Each row comes from the steps of one walk. Every step used is in the known rows, and no mark comes twice. Write the walk behind each row, first mark first.
Known rows
c-a: 19	25	4	-13	27	-28	14	-27	12	12	-6	-27	8	31	-2	-10	42	-9	27	-3	-1	8	10	-25	17	1	13	14	24	10	-8	17	-4	-13	3	44
b-a-m-x-c: 38	31	5	-1	19	-31	32	10	-6	15	-42	-41	12	20	-12	9	2	-9	-27	0	-6	22	14	8	-4	6	25	3	6	-16	-10	6	2	14	-5	31
a-n-u: 13	31	7	-1	22	-39	40	12	-1	5	6	-18	14	11	-39	4	42	12	-7	3	43	4	9	-12	-5	10	20	1	20	43	6	11	-7	-11	24	20
u-n-x-a-c: 2	26	18	3	38	-40	44	-11	-10	10	-4	-47	5	-2	10	-12	70	-5	47	2	-27	15	14	-7	4	8	49	-32	-1	27	11	8	-18	-23	19	44
u-r-m: -1	34	12	-3	15	-33	-17	12	-17	12	4	-22	21	6	-13	-1	4	4	5	-4	3	11	19	-51	-7	4	17	9	21	25	-7	27	-13	-4	6	22
m-x-n: 1	28	3	7	16	-30	21	-13	-13	-4	-23	-33	4	23	19	-17	30	-6	11	-5	-11	8	9	-10	-18	0	8	6	3	-4	-1	13	-12	-11	-1	41
r-m-a-x-b: 16	32	13	-1	15	-24	-4	-2	-12	4	-12	-70	11	14	-3	16	-9	-11	3	-7	-35	-2	16	-18	-19	-11	2	23	2	0	-1	20	-19	7	14	13
u-m-r: 8	27	12	10	11	-36	27	-6	-10	0	-2	-18	23	31	20	-11	25	-3	42	27	-50	-6	26	-37	-8	1	23	7	11	9	21	14	-1	3	12	34
u-r: 12	32	12	1	20	-37	2	19	-8	7	13	-13	14	12	-4	-9	19	1	11	7	10	11	14	-57	-7	-4	31	1	15	13	-8	21	-7	-11	0	38
u-r-m-a-b: 24	41	18	5	20	-34	-25	-2	-16	6	13	-37	8	11	-11	10	-11	7	-16	-9	-29	8	19	-39	-5	-12	13	-2	6	6	5	22	-16	-4	16	14
b-x-c-a: 23	-2	12	-11	20	-23	16	-2	19	21	-15	-35	6	14	2	-12	26	-4	22	7	31	9	11	-27	25	-8	0	10	13	-11	-11	15	-6	-4	-4	40
m-a-n-u-r: 29	47	16	2	37	-41	22	6	-20	1	10	0	11	19	-23	0	29	28	-6	16	19	8	8	-29	-13	4	29	-11	6	21	-4	17	-7	-11	23	20
x-b: 20	24	14	12	19	-38	5	16	6	5	11	-48	5	19	20	3	6	-8	1	-9	5	-2	14	-22	4	-16	7	9	17	23	3	19	-10	0	9	31
c-x-n-u-r: 5	35	17	14	48	-31	34	6	-12	14	4	-9	1	18	19	-27	23	20	-16	-10	15	-2	-2	-4	-17	1	23	-17	27	53	0	31	-12	-12	2	37
b-x-n-u: -5	13	10	11	28	-18	31	4	-8	11	6	-10	16	14	-41	-12	23	0	-15	2	56	-4	-3	-27	-21	-3	-4	-2	8	20	16	17	-20	-8	9	27
c-a-x: 12	21	-5	-22	20	-22	35	-18	12	8	-12	-38	10	13	-28	-6	48	-20	30	0	-13	9	10	-26	-1	0	24	26	15	-6	-10	10	-8	-18	-2	51
x-a-n: 35	38	6	9	14	-55	25	-3	3	5	-1	-53	-7	5	-3	-6	54	6	2	5	-21	16	21	-15	7	11	43	-16	11	33	1	7	-13	-9	25	26
n-a: 22	9	11	-3	12	-22	18	-12	13	17	-11	-23	2	13	-22	-6	30	-5	42	-9	25	2	12	-41	5	-1	20	3	21	26	-3	11	-8	11	-5	43
r-m-u-n: -3	37	1	5	13	-33	-23	4	-19	-14	0	-64	15	19	19	-13	29	-7	20	-7	27	11	27	-16	2	7	21	22	-2	45	3	18	-3	-5	19	7
r-m-a-c-x-b: 6	36	29	1	51	-27	10	3	5	12	-14	-77	-6	22	44	13	6	2	37	-36	-42	-4	8	18	-7	-5	-4	-3	23	30	8	31	-12	5	20	11
u-n-a-x-c: 31	3	3	-2	-3	-21	23	-9	5	7	-29	-44	4	-9	10	-13	18	2	18	0	33	6	25	-14	21	0	52	0	22	18	-13	-2	-8	1	-11	35
c-x-b-a: 44	26	22	8	48	-36	28	17	26	11	0	-64	-6	25	40	5	-5	-11	-21	-25	-9	-4	9	22	-11	-25	13	4	21	24	8	18	-8	8	11	25
a-m-r: 2	48	3	-3	18	-33	22	-20	-13	20	-16	-40	8	34	-45	2	38	-12	42	0	-52	7	17	-32	-2	10	25	14	17	23	13	24	-4	13	12	14
x-n: -2	39	5	9	17	-30	7	-13	-7	11	-2	-37	4	34	20	-20	15	-6	-7	0	-2	5	13	-22	-6	2	26	-3	25	23	4	18	-11	-12	6	31
c-x: 15	27	17	-6	28	-34	30	6	15	14	-11	-49	4	22	15	-10	37	-5	31	-8	-1	0	8	-11	-17	-5	21	3	20	31	-6	25	-6	-1	6	33
a-n: 16	38	5	-6	13	-44	25	7	6	2	2	-43	4	14	-8	2	37	1	13	2	6	12	20	-20	-5	7	36	6	21	24	1	8	-7	-13	20	22
m-x-b: 23	14	12	9	18	-38	20	18	-1	-9	-9	-44	5	8	18	5	20	-7	16	-14	-4	1	9	-9	-10	-18	-9	18	-3	-3	-2	14	-10	1	2	41
b-a-m: 31	49	2	-5	29	-30	27	-1	2	17	-10	-33	16	31	-43	14	8	-22	-31	-4	-8	15	12	-17	-13	9	40	5	21	10	6	9	-3	5	9	22
n-a-b: 35	6	10	4	10	-27	19	-7	22	12	7	-37	-9	1	-32	4	22	-8	14	-25	8	2	14	-27	11	-13	19	0	19	27	14	2	-12	5	-2	43
b-x-n: -1	19	8	6	18	-24	16	-1	1	8	2	-35	6	18	-8	-16	19	-12	4	1	16	4	7	-35	-19	-6	11	4	8	2	11	14	-19	-10	5	29
n-x-c: 1	11	27	-10	15	-30	30	19	-5	34	-13	-49	13	21	19	-16	21	1	36	22	8	10	15	-25	-2	-7	18	-6	5	11	-10	23	-6	2	0	46
r-m-a: 7	42	17	-7	16	-24	-20	-21	-16	14	-18	-45	21	35	-7	4	5	-1	16	6	-12	3	15	-37	-11	3	3	8	9	6	-6	27	-12	7	19	7
n-u: 2	22	12	2	23	-27	24	9	-7	13	3	-8	26	20	-40	-2	30	1	-2	6	53	-2	2	-31	-8	0	4	1	17	35	2	20	-7	-3	10	31
a-x-n-u: -10	29	-1	5	20	-18	42	-2	-16	8	-3	-24	16	15	-37	-13	27	-6	-23	4	23	0	2	-15	-24	4	23	4	16	26	7	13	-16	-14	2	36
m-u: -4	29	6	4	18	-33	4	25	-6	-4	9	-58	5	32	3	-17	45	-17	40	5	26	12	15	-39	-12	-3	16	19	-9	27	0	19	6	1	4	37
m-x-n-a: 16	8	5	6	15	-19	29	-27	-3	3	-33	-24	-9	13	5	-19	34	-2	37	-20	-3	4	7	-12	-7	2	11	3	10	5	-1	7	-14	5	-14	52
a-c-x-n-u-m: -10	27	15	19	50	-26	78	9	0	6	0	-8	11	19	47	-17	32	13	3	-5	-7	-7	4	24	-20	20	27	-29	38	52	24	12	-4	-22	7	51
b-x-n-u-m: 9	8	11	22	21	-21	53	12	-9	-1	12	10	29	12	-4	-14	15	4	-22	23	31	-10	6	-25	-29	6	8	-9	9	15	22	5	-15	-13	8	43
u-n-a-b: 45	12	5	9	10	-31	13	-23	17	-3	5	-34	-5	-6	-7	1	23	-3	0	-27	14	1	22	-9	23	-10	37	-6	22	35	15	-5	-14	-8	6	30
u-n-a-m-r: 28	35	-1	2	17	-27	24	-51	-9	11	-28	-28	-1	17	-32	-4	43	-2	53	-16	-39	2	23	-17	21	14	45	7	24	39	13	10	-6	17	8	12
n-u-r-m-x-c: 2	10	18	5	14	-28	3	27	-35	12	-24	-4	26	-8	-13	-3	3	28	-10	0	44	10	9	-20	3	3	-13	1	6	15	-17	27	-8	7	-5	30
r-m: -5	30	11	-7	8	-28	-10	-1	-8	15	-8	-40	22	17	-19	3	10	-6	10	-6	8	6	17	-35	-6	6	6	14	23	28	-1	24	-13	2	13	16
b-a: 25	32	10	-3	28	-28	10	4	8	10	-2	-32	16	30	-17	3	3	-18	-20	4	15	10	12	-25	-11	-9	24	5	15	1	6	10	-5	1	10	26

Write each row's walk
1	31	15	10	40	-27	43	-7	-2	17	-8	-29	3	29	14	-23	30	10	-10	-12	20	-8	-2	13	-17	2	10	-11	29	56	5	28	-11	-7	9	30 -> c-x-n-u
23	12	2	3	29	-24	25	-26	21	5	12	-42	-13	11	-11	-9	27	-14	-14	-23	-15	5	8	-7	12	-16	4	7	13	-4	21	6	-21	-26	6	41 -> c-a-b-x-n
26	15	5	16	14	-24	19	-25	13	11	5	-40	-20	11	-2	-11	11	-4	-8	-32	-9	2	15	-11	13	-8	24	-10	29	33	20	3	-17	-3	-2	42 -> x-n-a-b
-4	12	12	24	25	-21	50	-5	-18	2	4	4	22	22	-11	-18	22	7	11	23	-11	-15	10	-24	-21	1	-1	-2	2	13	39	12	-15	0	14	29 -> b-x-n-u-m-r
-1	20	9	-9	6	-28	4	0	-14	1	-28	-38	22	6	-21	6	24	-6	26	-11	-1	8	13	-21	-18	4	-10	23	1	0	-6	19	-14	4	5	26 -> r-m-x
3	23	11	-5	13	-33	-3	13	-24	-1	-15	-18	19	-6	-15	2	17	5	23	-9	-7	14	14	-39	-19	2	2	17	-1	-2	-12	22	-14	-2	-2	33 -> u-r-m-x
9	18	3	5	11	-22	-14	-12	-8	-7	-10	-54	1	8	7	-14	35	-4	49	-23	36	8	25	-19	13	10	22	19	5	53	3	12	-4	11	6	17 -> r-m-u-n-a
27	33	6	3	32	-23	53	-33	11	28	-31	-44	-21	23	4	-17	35	-2	25	-35	-33	3	7	9	-8	20	42	-9	42	56	-1	18	-10	11	-8	38 -> c-x-n-a-m
17	4	4	-11	5	-16	38	-4	12	12	-16	-36	4	-3	-46	-2	38	-17	45	-6	11	4	11	-42	-13	-1	32	16	13	11	-4	3	-12	6	-12	50 -> n-a-x
11	46	-3	-13	31	-29	28	-50	-3	21	-23	-34	1	41	-37	-4	54	-12	54	-8	-68	9	14	-19	21	14	17	22	25	15	7	24	-1	5	10	27 -> c-a-m-r
1	30	11	9	30	-38	22	1	-1	12	-1	-43	0	7	-10	-6	54	-7	25	-4	-17	15	10	-27	9	10	31	-26	14	26	8	12	-10	-11	11	41 -> x-a-c
17	18	5	-11	24	-23	29	-24	3	31	-30	-42	0	25	-35	-6	39	-5	48	1	-37	10	15	-20	30	4	5	18	13	-5	5	22	-3	14	2	23 -> b-x-c-a-m-r
-15	27	14	-5	21	-30	7	7	-25	0	-1	-69	16	15	14	-16	45	-10	57	1	8	11	23	-15	-15	3	20	20	-18	40	5	21	-8	-4	18	22 -> r-m-u-n-x
49	29	20	10	57	-41	58	26	23	4	6	-48	-7	13	10	15	10	10	-43	-28	22	-5	6	49	-8	-13	15	-1	25	50	17	11	-9	2	28	14 -> c-x-b-a-n-u
42	21	-4	-3	11	-27	41	-31	-5	-5	-41	-19	5	-3	-28	4	51	-4	36	-24	-3	10	15	-5	0	18	38	7	9	14	-7	-2	-9	5	-6	37 -> u-n-a-m-x
17	18	15	9	19	-38	-8	24	-21	-6	-5	-34	9	-9	14	10	-2	6	7	-25	-15	6	15	-22	-8	-11	-11	19	2	4	-6	24	-17	2	1	31 -> u-r-m-x-b
-5	28	15	2	23	-27	-2	16	-27	16	9	3	30	3	-44	2	7	15	-11	-3	41	4	7	-44	-7	7	3	3	22	44	-1	29	-13	-1	9	21 -> n-u-r-m
24	5	21	-11	25	-30	37	-7	16	31	-3	-55	-6	15	17	-10	29	-2	21	-3	-21	12	15	1	30	-16	9	-2	11	7	1	14	-8	-12	0	59 -> n-x-c-a-b
25	53	1	7	41	-35	14	33	-15	1	12	-39	2	28	-26	-4	21	-19	-11	-3	-2	27	16	-35	-19	6	47	11	-5	18	2	14	10	5	-1	34 -> b-a-m-u-r
28	11	-2	-7	5	-20	31	-20	6	-3	-17	-33	8	-8	-23	-6	38	-11	31	-8	19	3	19	-25	-1	2	51	11	15	16	-3	-4	-14	-7	-4	38 -> u-n-a-x
33	14	8	-1	16	-34	9	-11	20	18	-1	-49	-6	17	22	-6	14	1	-14	-11	-3	11	19	1	47	-13	11	-1	27	12	-1	11	-2	-12	0	44 -> x-c-a-b
31	6	8	-14	19	-34	32	2	24	12	-11	-43	-5	5	5	-5	37	7	19	3	22	15	18	-7	27	1	18	10	18	-5	-7	6	-6	-13	10	31 -> b-x-c-a-n
18	6	4	9	38	-19	39	-21	13	9	16	-16	-3	7	-42	-7	32	-3	-32	-22	24	-2	-3	0	11	-12	-13	1	13	14	26	7	-22	-22	10	40 -> c-a-b-x-n-u
3	10	14	7	31	-32	32	16	7	11	3	-41	1	-10	-39	-1	59	-13	35	-3	3	13	4	-38	-6	2	18	-18	-4	4	15	8	-18	-9	10	39 -> b-x-a-c
29	5	4	14	12	-24	32	-25	7	-2	-17	-36	-21	0	-3	-9	25	-3	8	-36	-18	5	10	2	0	-11	9	-2	8	6	16	-2	-18	-2	-10	52 -> m-x-n-a-b
24	24	11	4	17	-22	56	6	-18	-5	-5	-3	40	19	-18	1	22	0	-2	40	-3	-8	9	-30	-40	7	23	1	-6	-5	3	4	-5	-7	9	45 -> n-u-m-a-x
41	26	13	13	15	-32	37	11	-4	-13	2	-43	19	19	44	6	-2	-10	0	24	-50	-8	21	-21	-28	-9	27	8	-4	-17	4	3	-7	-5	8	46 -> u-m-a-x-b
13	44	15	-6	24	-30	10	-12	-19	8	-11	-29	19	23	-35	13	19	20	-5	4	18	3	11	-8	-10	15	5	4	13	34	3	20	-12	1	36	-4 -> r-m-a-n-u
16	20	5	2	12	-32	25	24	5	1	6	-61	6	3	-6	7	13	-19	2	-7	-8	0	14	-23	-14	-16	19	22	9	9	2	11	-14	-5	2	37 -> a-x-b
38	43	11	7	31	-47	47	-10	6	23	-22	-61	-7	13	-8	-7	59	-5	9	-12	-52	10	9	0	-9	18	42	-19	17	48	-8	23	-10	8	10	33 -> c-x-a-m
-1	51	6	0	20	-21	-10	-18	-34	7	-12	-40	9	18	1	-11	-8	1	-6	4	-47	11	16	-38	-29	4	33	4	7	-3	-7	23	-21	-11	5	20 -> u-r-m-a-x-n
7	49	0	7	26	-40	13	33	-21	-1	14	-39	2	21	-19	-11	43	-10	24	0	-1	23	16	-49	-16	13	42	13	-5	32	-6	22	7	0	-3	41 -> a-m-u-r
28	1	10	-9	28	-29	47	6	16	15	-7	-20	6	1	-28	-3	42	18	0	4	60	8	7	1	27	4	1	5	17	15	-3	9	-6	-10	13	29 -> b-x-c-a-n-u
18	28	13	-7	6	-24	11	5	-9	15	-26	-59	13	25	10	-8	7	-3	11	28	-7	9	16	-29	-9	-8	27	3	0	-18	-18	16	-3	3	-1	30 -> m-a-x-c
1	33	8	8	26	-39	-4	38	-16	-7	22	-37	3	21	9	-22	38	-6	34	8	21	17	16	-56	-13	-6	27	13	-11	24	-5	22	6	-5	-3	44 -> m-u-r
14	28	14	9	18	-20	-11	-18	-7	7	2	-59	0	15	-17	4	-11	-6	-24	-15	-27	1	12	-17	-17	-13	-7	2	-2	-5	25	15	-29	-4	21	4 -> r-m-a-b-x-n
28	19	9	10	13	-43	24	-7	-8	-1	-24	-39	4	3	-6	-10	58	-5	21	3	-20	11	9	-21	-9	0	10	-7	-15	-1	-8	12	-14	1	5	47 -> m-x-a
-7	36	17	11	42	-26	17	1	-21	20	-3	-18	6	12	11	-18	7	23	-18	-21	8	-2	3	1	-16	9	9	-10	34	65	0	37	-18	-6	8	20 -> c-x-n-u-r-m
12	8	22	-19	28	-25	36	-12	6	37	-19	-43	5	27	26	-20	37	1	48	13	-7	12	12	-12	22	-4	10	2	13	5	-16	23	-4	-5	-3	59 -> n-x-c-a
48	37	9	8	34	-45	23	19	18	-2	12	-58	-6	17	16	18	-5	-4	-39	-16	-1	9	21	14	2	-14	30	8	22	16	15	1	-8	-4	25	14 -> x-b-a-n
20	18	15	5	31	-21	37	-27	18	21	-21	-44	-21	21	32	-27	30	3	34	-29	-11	-3	7	1	-4	2	28	-9	35	47	0	18	-12	6	-7	43 -> c-x-n-a
23	21	7	-6	14	-23	22	24	6	16	-18	-55	15	15	-7	-1	-9	-16	-31	13	14	15	18	-13	-6	-11	37	7	13	-13	-5	4	-3	3	-4	31 -> b-a-x-c
11	36	12	7	30	-42	49	12	-19	19	-5	-74	-6	19	-24	-18	81	-19	53	9	-44	22	12	-26	-20	14	35	-4	-31	39	2	21	-5	11	8	53 -> n-x-a-m-u
25	-3	17	6	4	-32	13	35	16	13	9	-54	3	-5	-15	3	3	-6	-17	0	31	7	16	-25	8	-24	5	-2	2	-2	12	6	-12	-1	2	28 -> a-b-x-c
31	-3	11	5	20	-28	59	-3	-6	0	-29	11	28	15	35	-13	31	20	3	21	19	1	10	9	18	10	-8	-1	10	-3	-11	7	6	-8	-8	69 -> n-u-m-x-c-a
12	45	19	-3	23	-30	-27	-8	-26	11	-5	-24	19	24	-2	-1	-3	9	12	8	-17	9	16	-53	-12	1	14	2	7	5	-12	31	-12	1	12	14 -> u-r-m-a
30	13	13	18	41	-33	56	33	7	-21	-3	-24	13	5	46	18	0	-13	-8	-10	-29	5	15	18	-17	-7	12	-2	4	-22	25	-10	-1	-9	3	56 -> u-m-x-b-a-c
-15	40	22	-1	46	-19	2	7	-32	14	1	1	24	14	-36	9	13	18	14	-4	16	7	1	-37	-9	11	4	-12	16	24	4	27	-10	-6	15	19 -> n-u-r-m-a-c
43	31	12	13	41	-41	38	22	9	1	17	-33	4	15	-16	19	-1	6	-59	-14	36	1	11	23	1	-11	14	2	22	35	20	3	-9	-2	30	13 -> x-b-a-n-u
50	-16	13	11	3	-24	15	2	22	5	-2	-43	-7	-22	-4	-2	7	4	-4	-18	48	3	22	-11	33	-20	25	-10	10	12	12	-7	-16	1	-2	26 -> u-n-a-b-x-c
